Each row was made from one small tree. Brackets hold a mark, then the marks that hang from it, in alphabetical order. Every link used is in the known rows. Write each row's tree.
Known rows:
(pemuv kima letas): [-8 -1  0  2 -1 -2  4  3  2 -5 -5 -6 -4  6  4 -3 -3 -4 -3 -3 -7  0  2 16
  4 -1 -2 -9 -6]
(mufu (pemuv (kima retoz (sazam letas) sope) kozin)): [-16   3  -3  13   1   5   7  -3  -1   9 -13  -6  -7  10  -8   6  -2   7
 -12   2 -13 -12   3  23   8 -17  -7   4  -6]
(budu (mufu pemuv) (seka sope)): [ -2  -2  -4  -5   1   1   2   1  -1  10   0  -4  -2  15  -4  -2  -5  -4
  12   2   3   2 -11   4   2  -2   4   1 -11]
(ravo (kirese (pemuv (kima sope) kozin) retoz)): [-10   1  -7   1  -4  -7   3  -8  -5  18 -13 -10  -6   3   1   3 -10  16
  -6   2  -2  -3   3  13   6  -8 -13  -4   8]
(budu (mufu pemuv)): [-3 -1 -4  3  0  0  0  0 -1 -1  2 -3 -7 12 -3  3 -6 -6  5 -2  0  4 -9  2
  6 -2  3  2 -7]
(kozin (pemuv kima) sope): [-18  -2   2   4   2   2   2   1   2  18  -3  -8  -6   6  -3   1  -4  15
  -1  -3   9  -3  -6  14   6  -6 -15  -6  -9]
(ravo (kirese (pemuv (kima sope) kozin letas) retoz)): [ -8   2  -6   1  -5  -8   5  -4  -4  11 -13 -10  -7   1   2  -1 -10  12
  -4   2 -10   0   1  19   5  -5 -12  -8   8]
(mufu (pemuv kima kozin)): [-9  3 -1  4 -2 -1  4 -3 -2  6 -6  0 -5  9  2  2 -4  1 -5 -6  2  0  5 24
  5 -3  0  1 -2]
(kima (retoz kirese) (sazam letas) sope): [-17  -2  -3  11   5   7   3   1   4 -13 -11 -14  -8   8  -9   6  -1   1
  -9   7 -19 -10  -2  -1   6 -19 -10   1  -6]
(ravo kirese): [ -7  -2  -1   2   2  -1  -1   0   1   3  -1  -8  -5   5   5   0  -9   0
   9   6  -3  -1  -7  -2   6  -3 -16  -2  -4]
(mufu pemuv): [-5  1 -1  1  2 -1 -2 -1  0  1  0 -1 -8 10  1  2 -5 -3  5 -3  1  2 -5  1
  5 -1 -2  2 -3]
(retoz (kima sazam)): [-10  -2   1   8   3   1   1  -3   2 -13  -1  -8  -6   8  -3   0  -5  -3
  -4  -5   2  -4   3   3   8  -9  -1  -4  -5]
(pemuv (kima (retoz kirese) sope) kozin letas): [-17  -2  -3   8   0   1   9   3   4 -17 -13 -10  -5   6  -3   1   1   5
 -18  -6 -18  -7   7  30   4  -4  -7  -7  -3]
(pemuv (kima (retoz kirese) sazam sope) kozin letas): [-18  -1  -3  14   0   3  11   2   4 -18 -15 -12  -6   7  -6   1   0   6
 -18  -4 -19 -12   7  30   3  -9 -10  -6  -3]
(pemuv kozin): [-2  0 -2  3  0 -1  2 -2  0  3  0 -3 -3  4 -1 -1 -4  2 -2 -4  4 -1  1 15
  3 -3 -3 -2  0]
(seka (budu mufu) sope): [  0  -7  -5 -11  -1   2   1   3   0   6   1  -5  -3  11   0  -3  -6 -11
   4   4  12   2  -7   5   4  -1   1   2  -4]
(kozin (pemuv (letas sazam))): [ -4   0   1  -4   1  -2   0   4   2 -18   3  -5  -6   3   1  -3  -7   3
   5  -5  -6   2  -6   7   4   1   4  -4   4]
(pemuv (kima sope) kozin letas): [-10   1  -2   6  -2  -2   7   1   1   1  -8  -5  -3   3  -1  -3  -3   8
  -9  -6  -7  -4   5  26   3  -3  -9  -9  -1]
(kima retoz): [-7 -3 -2  4  5  1  1  1  1 -3  1 -7 -5  8 -2  4 -1  0 -4 -4 -3 -6 -3  4
  5 -1 -3 -2 -5]
(kirese (pemuv kima)): [-14   0  -2   0   0  -3   0  -5  -3   3  -6  -6  -6   9   2   3  -3   1
  -3  -3   3  -3   2   8   5  -4   4  -5   2]
(retoz kima (kirese (pemuv kozin letas))): [-13   0   0   1  -3  -4   2  -3   1 -32  -4  -8  -6   6   1  -3  -4  -6
 -10  -5  -5   6   6  22   6  -4   9  -8   7]
(seka (budu (mufu (pemuv kima kozin))) sope): [-4 -3 -5 -9 -6  1  6 -1 -3 12 -5  0 -3 14  2 -2 -6 -9 -4  1 12  3  1 29
  6 -1  3  6 -3]
(kima (retoz kirese) sazam sope): [-17  -3  -4  12   6   5   3   1   5 -15 -10 -12  -9   9  -9   6   0   5
  -9  -2 -13 -13   0   0   4 -10 -12  -2  -4]
(mufu (pemuv kozin)): [-3  2 -2  3  0 -2  1 -3 -1  4  0  0 -6  8  0  1 -5  0  1 -5  3  2 -1 15
  4 -1 -1  3  0]
(kirese (pemuv (kozin sope))): [-8  1 -1  4  2 -2  0 -9 -2 15 -1 -5 -7  6 -4  2 -4 12  0 -2 10  0 -8 16
  3 -3 -9 -3  5]
(budu mufu seka): [ -1  -3  -6   4   3   1   2   1   0   0   2  -7   0   8  -7   2  -2  -2
   4   2   3  -1 -12   2   1  -6   6  -5 -10]
(kirese retoz): [ 2 -3 -4 -2  1 -3  0 -2 -1  6 -1 -7 -6  5 -1  1 -5  1 -1 -2  2  4 -2 -2
  4 -5  1 -3 -1]
(seka (budu (mufu (pemuv letas))) sope): [  1  -4  -4 -12  -3   0   2   6   0   0   1  -2  -6  13   2  -6  -7 -17
   7   3   2   8 -10  12   4   5   2   3  -4]
(kirese (pemuv kozin)): [-6  1 -3  1  0 -3  0 -6 -3  3 -1 -3 -6  6 -1  1 -4  4 -1 -3  7  0  0 12
  3 -2  4 -3  7]
(budu (mufu (pemuv kozin))): [-1  1 -5  5 -2  0  3 -3 -2  2  1 -1 -5  9 -3  2 -6 -2  0 -3  3  4 -5 17
  5 -2  4  3 -4]

Write each row's tree:
[  2  -3  -5  -3  -2  -1   1   5   0  -9   2  -2  -7  10   0   0  -5 -17
   3   1   1   8 -12  11   4   3   5   3  -3]  (seka (budu (mufu (pemuv letas))))
[-22  -3   1  13   5   5   5   1   2  14  -5 -11  -8   8  -9   5  -2  17
  -6  -3   1 -12  -6  18   8  -9 -17  -4 -11]  (kozin (pemuv (kima retoz sazam)) sope)
[ -7  -1  -3   3   1  -4  -1  -8  -2  -7  -3 -10  -9   7  -5   3  -7   0
  -6  -4   4   1   4  -1   9 -11   9  -4   5]  (kirese pemuv (retoz (kima sazam)))
[-21  -1   2  11   4   8   5   2   2  16  -7 -12  -7   8  -9   5  -3  13
  -5   7  -4 -10  -7  17   9 -18 -15  -2 -13]  (kozin (pemuv (kima retoz (sazam letas))) sope)
[-12   4  -2  11  -2  -1   7  -1   0   2 -12  -3  -7   7  -3  -1  -5   7
  -6  -6 -10  -6   3  25   3  -6 -10  -3  -2]  (mufu (pemuv (kima sazam sope) kozin letas))
[-17   0  -2  -1  -2  -3   2   0   1 -20 -11 -10  -7   9   4   0  -2  -6
  -6  -1 -10   3   3  14   3  -3   4  -9   2]  (retoz (kirese (pemuv kima letas)))
[-17   0  -2   7   0  -2   2  -5  -2   5 -11 -11  -8   8   4   3  -9   3
   4   6  -5  -8  -2   6   7  -9 -12  -3   0]  (ravo (kirese (pemuv (kima sazam))))
[-13  -1   1   1  -1   0   4   7   1  -1  -2  -6  -5   4   2  -4  -5   4
   0  -4  -2   0   1  17   6  -2  -3 -10  -6]  (kozin (pemuv kima letas))
[ -6   1  -4   6  -2  -6   4  -7  -2  -8  -7  -9  -9   3  -8  -2  -7   8
 -11  -7  -4   0   6  14   6  -9   3  -8   9]  (kirese (pemuv kozin letas) (retoz (kima sazam sope)))
[-18   2  -2  11  -1   6   8  -2   1 -11 -14  -9  -7  13  -3   6  -1  -5
 -14   5 -17  -5   5  28   7 -19   1   6  -6]  (mufu (pemuv (kima (retoz kirese) (sazam letas)) kozin))
[-17  -1   3   9   1   3   5   3   3  10  -6 -10  -8   5  -4  -2  -6  13
   1  -1  -1  -4  -7  20   5  -6 -17  -9 -10]  (kozin (pemuv (kima sazam) letas) sope)
[-11   1  -3   8  -3  -4   5 -11  -3  25 -13 -13  -8   5  -2   4 -10  16
  -3   7   1  -2  -5  20   5 -11 -19  -2   3]  (ravo (kirese (pemuv (kima sazam) (kozin sope)) retoz))
[-14   0  -2   3   1  -1   0  -8   1   0  -6  -8  -8   8  -3   3  -2   8
  -5   0   4   2  -6  16   2  -6  -9  -3   6]  (retoz (kirese (pemuv (kozin sope))))
[-16  -1  -3  12   4   2   8   4   2  -5 -10 -10  -7   7  -6   2  -1   6
 -10  -5 -17 -14   1  15   5  -5 -11  -8  -7]  (pemuv (kima retoz sazam sope) letas)
[  5  -2  -5  -7  -1  -2   0   1   0 -24   2  -1  -7  10   0   1  -6 -17
   2  -2  -4   7 -13  11   4   4  12   7   5]  (seka (budu (mufu (pemuv (letas sazam)))))
[ -7   0  -4  -3  -4  -8   3  -2  -3   4  -9 -12  -7   4   7  -1 -10   1
   1   6 -10   5  -2  10   6  -3  -4  -8   3]  (ravo (kirese (pemuv kima letas) retoz))
[ -9   1  -4   7  -2  -3   4 -12  -3  21 -11 -10  -8   7  -7   4  -5  15
  -9  -2   6  -2   0  22   3 -11  -5  -3   4]  (kirese (pemuv (kima sazam) (kozin sope)) retoz)
[ -5  -3  -1   6   1  -3   2  -4   1  -4  -4 -14  -7   5   0   1 -12   0
   0   4  -3   0   0  -1  10 -12 -10  -2  -3]  (ravo (kirese (retoz (kima sazam))))
[-8 -2 -6 -1 -3  0  4  4  0 -3 -7 -3 -7 10 -2  1 -4 -7 -5 -2 -1  1 -6 16
  6 -1 -3 -1 -4]  (seka (budu (mufu (pemuv (kima sope) letas))))
[-14  -4  -2  10   5   5   3   0   4 -20  -6 -12  -8  10  -5   5  -1  -3
  -7  -1 -12  -8  -1   5   4  -8  -4   0  -5]  (kima (retoz kirese) sazam)
[-16   2  -1  11  -2  -3   6  -6   0  12 -11 -12  -8   5   1   0  -9  11
   1   7  -6  -4  -7  29   4  -5 -22  -7   1]  (ravo (kirese (pemuv (kima sazam) (kozin sope) letas)))
[ 1  1  0  2  1 -3  3 -5  2 -7  0 -5 -5  4 -2 -2 -4  7 -1 -5 -6  2 -9 24
  1  2 -6 -2  5]  (pemuv (kozin sope) (letas sazam))
[ -4  -1  -6  -4  -2  -2   3   0   0 -17  -7  -3  -7  11  -1   2  -5  -8
  -6  -5  -7   0  -7  15   5   0   6   4   4]  (seka (budu (mufu (pemuv (kima sope) (letas sazam)))))
[ -8  -1  -2   2  -1  -7   1 -11  -2  12  -4 -12  -7   4  -1   2 -11  12
  -3   3   6   5  -6  15  10  -7 -13  -3   6]  (ravo (kirese (pemuv (kozin sope)) (retoz kima)))
[-15  -1  -1   2  -1  -2   1  -7   0 -24  -4  -7  -6   8   0   1  -3  -3
 -11  -5   3   3   7  16   7  -7   8  -4   8]  (retoz kima (kirese (pemuv kozin)))
[ -4  -3  -2   0   0  -5   0  -3   1  -3  -2 -12  -6   4   4   0 -11  -1
  -1   2  -1   5   0  -1  11  -7  -7  -3  -2]  (ravo (kirese (retoz kima)))
[-27  -2  -1  11   3   9   6   4   4  -7 -14 -14  -8   8  -9   5  -2   9
 -12   5 -14 -13   2   9   9 -23 -11  -2  -9]  (kozin (pemuv (kima (retoz kirese) (sazam letas) sope)))
[  0  -5  -5 -11  -1   1   0   2  -1   7   1  -1  -6  15   0  -2  -7 -14
   6   3  10   5  -8   6   5   1   2   7  -4]  (seka (budu (mufu pemuv)) sope)
[-10   0   0   7   0   0   5  -5   1  17  -6  -6  -3   6  -2   1  -2  11
  -7  -3   7  -3  -1  27   3  -5 -14  -5  -5]  (pemuv kima (kozin sope))
[-19  -1   0   9   3   5   2  -2   6 -22 -11 -13  -7   8  -6   2  -4  -3
  -9   5 -11  -4   3  -2   9 -23  -7  -3  -5]  (retoz (kima (sazam letas) sope) kirese)
[-16  -2   0   9   0   2   9   1   5  -9 -10 -11  -5   8  -2   1   2   5
 -16  -3 -12  -2  -1  38   3  -2 -11  -7  -6]  (pemuv (kima (retoz kirese)) (kozin sope) letas)
[-19   2  -3   9  -3  -1   7  -4   1 -15 -17 -10  -8   6  -3   0  -3   6
 -12  -2 -12  -6   6  23   2 -10  -5  -8   6]  (retoz (kirese (pemuv (kima sazam sope) kozin letas)))
[ -8   1  -5   5  -5  -5   5  -9  -5  13 -13 -11  -7   5   1   3 -11   8
  -3   6  -2  -3   3  17   6 -11  -7  -1   6]  (ravo (kirese (pemuv (kima sazam) kozin) retoz))
[  0   4   1   2   1  -3   2  -5   1  -6  -1  -2  -8   7  -1  -1  -6   5
   2  -6  -7   4 -11  24   2   4  -5   3   5]  (mufu (pemuv (kozin sope) (letas sazam)))
[-18   0  -4   4   2  -2   4   1  -1  -4  -9  -8  -7   8  -3   3  -1   7
 -10  -6 -13  -9   0  13   6   0  -3 -10   1]  (kirese (pemuv (kima retoz sope) letas))
[ -2   1  -3   4  -3  -6   4  -7  -3 -11  -4  -9  -8   4  -4  -2  -7   0
  -9  -4  -2   5   5  19   7  -7  10  -7   8]  (kirese (pemuv kozin letas) (retoz (kima sazam)))
[-13   1  -1  10   2   1   6   3   1  -8  -8  -6  -8  12  -1   3  -3  -4
  -6  -4 -17  -7  -1  20   6  -2  -1  -2  -8]  (mufu (pemuv (kima retoz sazam) letas))
[-18   2  -2  12   1   3   6  -8  -2  16 -11 -10  -7   9  -8   7  -1  10
 -11   6  -4 -10  -4  28   7 -16  -7   0  -2]  (kirese (pemuv (kima retoz (sazam letas)) (kozin sope)))
[-12   0  -5   5  -1   1   4  -1  -1   6  -7  -4  -6  12  -4   4  -5   3
  -4  -5  -2  -4  -2   7   7  -5  -3  -1  -9]  (budu (mufu (pemuv (kima sope))))
[ -8  -1  -6   1  -1   2   9   0  -3  12  -5  -5   1  16  -6   0  -2   1
  -4  -2  -1  -5  -3  32   4  -3   7   1 -12]  (budu (mufu (pemuv (kima retoz) kozin)) (seka sope))
[-23   0  -2  11   3   7   5   4   1   8 -10 -11  -6   6  -9   4  -3  13
  -8   4  -9 -15   1   9  10 -20 -11  -2  -9]  (kozin (pemuv (kima retoz (sazam letas) sope)))
